Known rows, with every step that occurs:
bolu, turagu: [ 29  14  -4   4 -32   8  -5  27  18  34  21   6  14 -16 -18  25 -25  13
   0  -1  -1 -14  -5  -4 -15 -24 -13 -15 -21 -17 -14  10   3  -2]
tusis, bunu: [ 30 -26   8   6 -16  15  15   3  -4  16  13   6  -8 -11   2 -13  37  16
 -40 -10  13  -8 -21  21 -10  11  19 -12 -17 -13 -14  16  -7   0]
dator, bunu, vimur, vora, turagu: [  2 -38   0  38 -32  -7  12   9   4 -19 -15   7   1 -19   8  20   1 -10
  -7  -7 -21 -46   4   5  -7  51  43   6  -7 -10 -15  -7  -2   9]
nanimob, vimur, bunu: [-51  11   5  31  36 -28  15   1  27  -7  17  -9 -16  -3  20  -5   5   0
   4 -12 -37  18 -10   3   2 -31 -10  -2  -8   6  14 -14  26  39]
turagu, vimur, bunu: [-36  12  -3   8  14 -13 -15 -35   4   9  19   0 -39 -16  32 -11  27   1
  -4  11  -7  39  -1   6   0 -20 -20  19 -12 -27  -5   4  37  11]
dator, bunu, vimur, nazat, nanimob, turagu: [ -6 -29  11  19 -16 -20   8  19   9   3 -14  17  14  -9  11  -1   9 -12
   1  13 -11 -43  18   2   2  36  36  -1 -10  -4  -4 -10   9  17]
bunu, tusis, vimur: [ -2 -67  -4  28   0  -1  -3  -1   1  -5 -16 -25   4  14 -22  15 -16   0
 -32 -28 -20 -27   3  17  -8  23   7 -10 -30 -29 -35  40 -17 -16]
bunu, tusis, vimur, nazat, nanimob: [-12 -65   3  18   7 -11  -4  -4  10   8 -28 -18   6  23 -19  10 -13  -3
 -19 -16  -8 -17   6   8   6   7   9   3 -24 -16 -27  39  -9 -21]
vimur, nazat: [-19  -3 -15  11  -9 -16  -3   7  10   5 -19  -3  -4  10   2 -16 -19  -2
   9  13  -2  -5  12  -2  27   2 -14  29 -22   4 -21  18   6   2]
turagu, vimur, nanimob, nazat: [-32  25   0  -8   2   1  -7 -30   0  -2   0   4 -20   7  15 -14  27 -14
  -7  22  18  55  -4 -23  22   0 -52  17  12 -24  -3  13  29   6]
nazat, nanimob, turagu, vimur, bunu, dator: [-12  -7  15 -43  43  -5  -1 -13  -6  24  16   6  -8  -4  13  -7  35  -5
  -3  36  11  28   4   6   2 -34  13   4  30  15  12 -17  22  -5]
vora, bolu, turagu: [ 47  46 -28  -7  -8  26 -16  -3  -1  13  14  10  21 -18 -18   1 -42  22
  -2   1   4 -34  25  10 -11  17  -2 -39 -10   5   1 -16  -7   9]
nazat, nanimob, vimur, vora, turagu: [-18  -5  24 -17  38  -6  22 -21   2   7   3   5  -1  15   1  12  23  -2
  14  14   1  15 -12 -13  18 -26   2  -4  44  32  30 -14  11 -12]
vora, vimur, nazat, nanimob, turagu: [-24  13  33   3  24 -14   7   0  -8  11 -27  -5  15   0 -15  -9 -20  -5
  11 -19   3   5  18 -14  21 -12  -7   8  35  33  20 -16  -4  18]
vimur, bunu: [-12 -14   2  22  -2 -33   4   4  21   3  14   4 -31 -29  40   6  -5  -6
  10  19 -33  11  -4  16  -2 -16  15  22 -27   5  -7   2   0  22]
tusis, bunu, vimur, nanimob, turagu, nazat: [ 22  -6  12  -6  -9  10  17  20  13  31   4  -4  -3  -4   3  -6  24   2
 -34  -3   7  18 -39   4  -8  -2  18   0  -7 -22  -8  16 -18  19]
vimur, vora, turagu: [-10  -8 -25  15  -9   5   9  -2  -4 -21 -17 -17 -17  -4  -7  21 -15  -6
  -1   2  -3   8 -20  -7  12   0  12  36  16  18 -26   2 -10 -15]
turagu, vimur, nazat: [-41  20 -14   1   9  -2 -19 -32  -3  10  -4  -5 -19  11   5 -26  16   4
  -5   5  15  27  11  -7  21  -8 -42  25  -9 -27 -15  16  42  -3]
vora, vimur, nanimob: [ -5  15  40  12  -1 -18  17   0  -6  -4 -30  -5   5 -13 -10  11 -28  -5
   8 -32 -18  18   1 -13  17   9  -8  11  28  14  16   2 -24  17]
bolu, vora, turagu: [  9  25 -38  -6 -40  20  -7   0 -20  -6   0   3  12   6  -8  23 -26  -1
  14 -20  15 -26 -10  14  12 -12   7   4 -16   8  16 -12 -14 -29]
bolu, vora, turagu, nanimob: [ 14  35 -44 -21 -39  25 -20  -2 -28 -14  11   6   5   5  -6  15 -15   4
  19 -25  21 -11  -7  14   4 -21  -2   3 -15   4  13 -17 -14 -37]
nazat, nanimob, vimur, vora, bolu: [ -6   0  21 -17  42  -7  18 -30   1  12  14  12   2   7   7   4  20  -8
  13  23   1  12  -3  -6  13 -15  -1 -16  34  30  35 -13  14  -3]
bunu, tusis: [-14 -51 -12  20 -12  12 -15 -15   5  -1  -8 -26   9   4   9  17 -25 -13
 -31 -19 -20 -35  -1  14  -5  32  -4 -13 -36 -12 -36  20 -19 -11]
nazat, nanimob, vimur, vora, bolu, turagu: [  0  10  21 -18  34  -3  15 -21  10  24  17  14   8   3   0  13  14  -4
  16  20   6  13  -6 -11   7 -31  -2 -20  31  25  35 -13  18  -2]
dator, bunu: [ 15 -32  -4  27 -35 -12  10   8 -12 -27  -2  29   2 -21  13  -6  22   0
  -5   3  -9 -45  26  12  -6  59  24  -9 -27  -9 -10  -6   6  -2]
vora, bolu, turagu, vimur, nazat, nanimob: [ 25  59 -22 -22   9  24 -26 -26   2  29   9  16  15  -9 -14 -10 -21  21
   4  10  24  -8  28  -2  -1  -3 -14 -28   3   2  12 -18  17   3]
nanimob, turagu: [-13  17 -22  -6  17  -2   3  40 -14   0  10 -13  13   0  -9 -17  -6  -6
 -15  20  -3   0  -1   3   4  -7  -5  -3  -2  10 -20 -10   1  15]
vora, turagu, nanimob: [  9  25 -25 -28   0  25 -18   6 -28 -36  -9  -8 -11  11 -18  -1  -8  39
   3 -25   5  -4  10   1   2   6  -6   2  27  13 -18 -26 -25 -27]
bunu, vimur, nazat, nanimob: [ -5 -26  26   1   5 -13   2  -2  22  39  -8 -12   4  11   6  18 -27  -8
   8  15 -24 -24  -3   2  16   2   6   7   5  -6  -2  18  -9  16]
dator, bunu, tusis: [ -4 -57 -10  37 -37  -2  -3  -3  -1 -26 -14  12  12 -16  18   5  10 -12
 -23 -16 -12 -57  21  13 -13  67  27 -17 -43 -13 -26  -1  -1  -8]
vimur, nazat, nanimob, turagu, vora, bolu: [-12  25  -6 -24  19 -12 -12  10   3   5 -17   6  17  24   0 -34  -6  -7
  26  39  25   7  18  -9  24 -12  -2   8   4  30   7  -8   7  -2]
dukis, dator, bunu, tusis, vimur: [  8 -40 -21  18 -12   2   8  -8   7 -19   0  10   3  -1   6  12  38  22
 -21   1 -30 -48   3   4 -42  45  29   9 -24 -11 -28  47  24 -26]
vimur, nanimob: [  5   7   9  -8 -17 -27  16  11  10   3 -20   6  -6  -2  11  11 -13  -8
  11  21 -15  29 -13  -8  26   6  -3  27  -4   0  -7  29 -18  -5]

Rows:
[  8 -17  14  -1  20 -33  12  35  -5  -5 -20   3   1  34 -41 -26  11  11
  18  16  13  16  13  -1  14 -22   9  15   3 -11   1  33   7 -14]  tusis, vimur, nazat, nanimob, turagu, vora
[  5 -20   4   1   0  10   6  -7   9  12  -3 -21 -11   3   2  34 -23 -11
   3   7 -18  -7 -22  -7   2   5   7  16  23  -4  -6   4 -21   4]  bunu, vimur, vora, turagu, nazat, nanimob
[-28  13 -21  -9  17  18 -15 -21  -6 -22 -19 -19 -28   0  -5   2  -1  31
 -13 -27   0  10   5   6   2  -7  10  25  27   2 -14 -27   9  -7]  vora, turagu, vimur, bunu, dator
[-35  36 -25 -12  30   5 -10  13 -19   4  14 -14   2   4  -8 -28  16  -3
 -22  16  11  26   0  -4   5 -18 -25   1   5 -10 -17 -11  28  13]  nanimob, turagu, vimur
[  1  22 -28 -24  -2  35 -19   6 -24 -46  -5  -6  -9  16 -13  -7  -1  25
   0 -15  16  -1  13 -11   5  12 -25  -5  34  19 -16 -35 -21 -13]  vora, turagu, nanimob, nazat
[ 35  31 -16   0 -16  17 -32   1 -21 -56   9  -5  14  23   1 -40 -19   2
  22   7  14 -25  20  13 -17  49 -11 -39 -23  -6   6  -6 -16  -4]  turagu, vora, bolu
[  1  47 -15  -5 -31   2   2   5 -17   4   2   8  18  -8  -1  10 -24 -31
  23 -21  18  20 -13  -5  10 -26 -15  12 -13   5  38  -7 -12  -4]  bolu, vora, vimur, nanimob, turagu, nazat
[ 47  23  -7 -33 -25  20  -6  12  10  36  30  26   6  -8  -7  14  -3  10
  18  21  24  10   2 -20 -20 -28 -35 -17 -12 -15  12   1  -1 -19]  bolu, turagu, nazat, nanimob
[ 11   5  21 -39  20  -6  -2  15 -16   2  14   9  17  19   4 -17  22 -10
  20  46  20   8   0  -4   2 -13   3 -21  20  21  20 -11  -3 -15]  nazat, nanimob, turagu, vora
[ 17 -14  23   2  -8   3  19  22  17  37  -1  -9   1  -7   0   2  19   3
 -39  -6  -2   8 -42  10  -5  -4  32  -2  -3 -18 -12  18 -16  22]  tusis, bunu, vimur, nanimob, turagu
[ 16 -11 -23  15 -10   8   7 -16  11 -10  11  11   1 -14  18  16  24  15
 -10  18 -35 -49  -2   2 -40  49  33  12  -7   0 -17  30  24  -4]  dukis, dator, bunu, vimur, vora, bolu
[ -1  14  32   9 -10  -5 -20   6 -11 -41 -14 -10  15  28  -3 -32 -12 -10
  36 -14  18   0  11 -10  -4  13 -17 -12   1   5  21  -2 -10  -2]  turagu, vora, vimur, nazat, nanimob
[ -2 -36   4  36 -31 -17   6  13  11  -7 -15  14   7 -13  13   2  -1  -7
  -3  -2 -21 -53  20   8   0  52  30   2 -25 -17 -13   1   6  18]  dator, bunu, vimur, nazat
[ 20 -24 -16  16   6  -9  22  18 -15 -25 -17  -6 -25  13 -46   4   4  14
   0  -7   2  22  -3  -3   3  -6   9  31  12 -17 -15  31  -8 -22]  tusis, vimur, vora, turagu, nazat
[-12  38  20  -2  11 -12  14  16 -11  -8 -25  -6   9  -8 -14  -6 -22 -11
   8 -22  -4  36   2 -23  13  -2 -19  13  30  17  17 -11 -21  22]  vora, vimur, nanimob, turagu, nazat
[ 25 -25  29   7 -17   4  20  10  18  36  -1  -5  -5  -8   5   8  19   6
 -36 -10  -5   2 -40  13  -4   6  30  -2  -7 -23 -10  27 -19  16]  tusis, bunu, vimur, nanimob
[ -2 -59 -12  11   5   7   0 -11   0 -10 -24 -20  -4  18 -21  20  -6  -6
 -20 -18   0  -1  -6   0  -5   9   8   7  -9 -14 -25  29 -19 -33]  bunu, tusis, vimur, vora, turagu, nazat, nanimob
[-15 -25  34 -18  44 -17  16 -22  16  13  17   8 -11   0  20   7  26  -1
  10  12 -15  12   0   8   3 -30  15  -6  25  23  32 -16  17   5]  nazat, nanimob, vimur, bunu, dator
[-14  44 -38 -12 -34  23 -12 -16 -14  -8  -4   6   5  12   0  14  -7 -13
  13 -11  32  11 -15  -5  21 -20 -18  12  -2   0  22 -14   6 -21]  bolu, vora, turagu, vimur, nanimob, nazat
[-13   6  13 -38  37  -5   4 -13 -14  27  15  10  -1   3   7  -6  37 -14
   3  48  21  33  -6  -9  12 -31  -3   3  34  16  13  -8  21 -12]  nazat, nanimob, turagu, vimur, vora
[ 52  55 -33 -22  -6  31 -30  -4  -9   6  26  13  14 -19 -16  -7 -31  28
   4  -4  11 -19  29  10 -19   9 -12 -39  -8   1  -3 -22  -8   2]  vora, bolu, turagu, nanimob
[ -2  -1  -8 -29  21   7   1 -26   2  -2  22  16 -16  12  29 -12  25  -7
  16  19  10  28   6 -15  -6  -7 -39  -9  -5   0  29 -12   0  -9]  turagu, nazat, nanimob, vimur, bunu, tusis
[ 39 -59   0  -2 -11  34   8  -3  -1   2  11 -10 -14 -17  -7 -10  34  19
 -60 -34  11 -17 -13  40 -24  17  41   0 -13 -16 -30  12  -4  -3]  tusis, bunu, dator
[-19  21  -4   5  17  -1 -16  42 -10 -39   3 -30  14   5  -8 -33 -12 -15
   0 -12   3  12   1   5 -20 -12   7  -3   1  10  -7 -26  -1  26]  nanimob, turagu, vora, vimur, bunu, dator
[  8  12  -4 -34  22   2   8 -20  -3  -2  27  24 -19   9  27 -17  30  -2
  24  29  11  34   8 -16  -3 -11 -40  -5   2   3  37 -15   4  -5]  turagu, nazat, nanimob, vimur, bunu
[-30 -18  30  40   9 -16  -2 -13   9  -2 -13 -19  -6 -28  14  16 -31 -12
  -6 -46 -33  -3   5   5  -7   0   7   2   0  13   5 -13 -17  31]  vora, vimur, bunu, tusis
[ 19  33  19  18 -34   1 -21  34  21   2  15  -3  17  -9 -12   8 -29   3
  25 -21   6   2  -7 -12 -33 -31 -12 -22 -20 -16   8  -3   0  10]  bolu, turagu, vora, vimur, bunu
[-14 -14  29 -13  36 -13  23 -23   4  15  14  10  -2   9  10  10  27 -11
  13  23  -2  18 -12  -9  13 -25  -3  -7  31  23  30  -4  17  -7]  nazat, nanimob, vimur, vora
[ 20  38  19  12 -41  10 -18  36  20  -7   6  -1  27   3 -18   5 -28  -7
  24 -13  21  12  -8 -28 -21 -20 -32 -24  -6 -13   9  -1  -3  10]  bolu, turagu, vora, vimur, nanimob, nazat
[-17   0  35  33  10 -22   8  -5   2  -3  -5  -7 -13 -31  11   8 -23  -4
   7 -33 -31   5   8   4  -2  -5   5   8  11  16  17 -17 -12  35]  vora, vimur, bunu
